Known rows, with every step that occurs:
c > f > j > l > w: [ 23 -36   4  16  37 -18  -6  20 -37 -23  52  34 -23   5 -24  30  59  36
  14 -12 -37  20]
f > j > l: [-16 -23   4  10  38 -11   3  28 -27 -37   1   4 -10  21  10  27  20  23
  22  13 -41  19]
f > j > l > w: [  3 -28   0  -6  15  -4  -9  30 -23 -27  41  21 -16  24  -4  36  28  27
  23   5 -40  13]
c > l > a: [-14  -5  24 -20  20 -19 -40 -47  14  19  32   6  26   0 -31  -2  21  10
  -7 -30   3  10]
j > l > c: [-27  -3  29  -4  31 -24 -16 -10 -41  -3  -7  13  17   5  22  19  46  14
  -8  -7 -29  26]
c > f > a > l: [ 18  14 -19  48  23 -35 -13 -56 -10   7  28 -34  -6 -30 -55 -19  19  14
  13 -20  22  11]
f > c: [  0   8   0  -3  -8 -17  15 -11 -18   3   6  -4  -1  21   4  -4  21 -14
 -19  11  -1  -4]
w > f > a > l: [-18  48 -38  38  -4  -7   7 -46   2   0  27 -66 -15  -8 -16 -23 -11   8
  16  17   9  -8]
w > f > a: [-15  27 -32  21  -5   1  -1 -26  -9   0  38 -36 -25  16  -4 -11  -4  -5
   2  29 -16   5]
w > f > a > l > c: [-27  50 -13  25  10 -13  -7 -70 -17   3  20 -63   6  -1  -5 -10   4  18
 -16   8   8   1]
a > f: [ -1  15  -2  -2  -8 -13  17 -20   3  13 -13 -23  14 -36 -14 -19   5   4
  27   1  11 -11]
w > f > j > l: [-31   2 -11  23  32   5  25  23 -29 -39  11 -17 -29  25  29  15  20  24
  16  31 -51   7]
a > l: [ -4  21  -5  19   2  -9   7 -23  11  -2 -11 -31  11 -23 -11 -14  -6  14
  14 -11  24 -11]
w > f > j: [-12   5 -18  10  13  23  29  11  -8 -30  10 -26 -23  26  18  10 -11  20
  -7  28 -26  -8]
c > l: [  5  -8  17 -10  19  -8 -30 -15   2  10   3   5  12  -7 -18   0  18  14
  -9 -25   0   9]
w > f > j > l > c: [-39   3  12   7  44   0  11   1 -49 -34   3 -13  -7  32  41  30  34  35
 -15  21 -54  16]
l > c: [ -9   1  24 -13  13  -5 -13 -23 -20   4  -7   4  22   7  11  14  13  10
 -32 -10  -1  10]
j > f: [-19  -7   3   8  19 -29  -1  22   5 -11  -2  15 -15   3  11  -2   6 -10
   3   7 -35  16]

Rows:
[-12  25   2  13  15 -28 -28 -67 -15   6  10 -43  24  -4 -24   0   4  14
  -9 -10  19  13]	f > a > l > c
[-25 -21  26  -4  50 -14 -10   3 -47 -34  -6   7  10  29  21  42  35  31
  -9   3 -40  28]	f > j > l > c
[  3 -14   0  -9   6 -13   8  11 -20 -15  27  -1  -4 -11 -18  15  32  31
  51   9 -28   3]	a > f > j > l > w
[ 15  18 -26  12 -21 -17 -27 -39   9  11  59 -29  -2  -7 -51  -4  -3  11
  23  -7  23  -2]	f > a > l > w
[  0  50 -23  12 -35  -2  32 -34  -4  12  43 -39 -11   4   0 -22  24   8
  -6  10  11 -33]	a > l > w > f > c
[-19   3   4   6  12 -44  16  12 -12  -8   3  11 -14  22  14  -7  27 -23
 -17  19 -36  12]	j > f > c
[  0  24   0  -5 -15 -27  33 -33 -15  15  -9 -27  14 -16  -9 -24  27  -9
   9  11  10 -16]	a > f > c
[-36  -1  14   1  20 -31 -16 -19 -10   2  30   9   8   6  -3   4  34  -1
  24  -4 -23  16]	j > l > a
[-36  22  12  -6   6 -59  17 -53 -25  16  22 -18  22 -11 -12 -20  60 -11
  34   9 -13   1]	j > l > a > f > c
[-14  35 -15   9 -13  -1  37 -15 -19   2  13 -26 -17  24  25 -16  20 -12
 -23  28 -12 -18]	w > f > c
[  4  29 -17  -8 -36   5  24 -11 -16  11  55  -7 -21  26  11  -8  28  -7
 -22  22 -13 -22]	l > w > f > c
[-13   4  24 -22  13 -36 -28 -58  -5  22  39   3  25  19 -27  -7  43  -3
 -27 -21   2   5]	f > c > l > a
[-15  19 -30  15 -11 -11 -16  -6 -27   3  79 -10 -35  16  -9   6  34   4
  24  26 -42  14]	j > l > w > f > a
[-14 -30  14  21  61 -35  -6 -17 -30 -23  40  16  -7  10 -23  20  54  26
  15 -13 -35  26]	c > f > j > l > a
[ 16  17  -8   2 -22  -2  -6 -19  15  10  28 -11   4 -21 -25  -4   3  18
  16 -18  25 -17]	a > l > w
[  5  14  16 -14   4 -35   1 -48 -13  26  -5 -23  27 -23 -26 -24  44   3
  -1 -13  10  -7]	a > f > c > l
[  4  24 -36   5 -30   7 -14 -20  -5  10  80 -17 -30  19 -20  -1   3   0
   1  24 -17  -2]	l > w > f > a
[-14   8  22 -23  13 -30 -24 -68  17  30  19 -16  37 -36 -44 -20  26  12
  20 -31  14  -1]	c > l > a > f
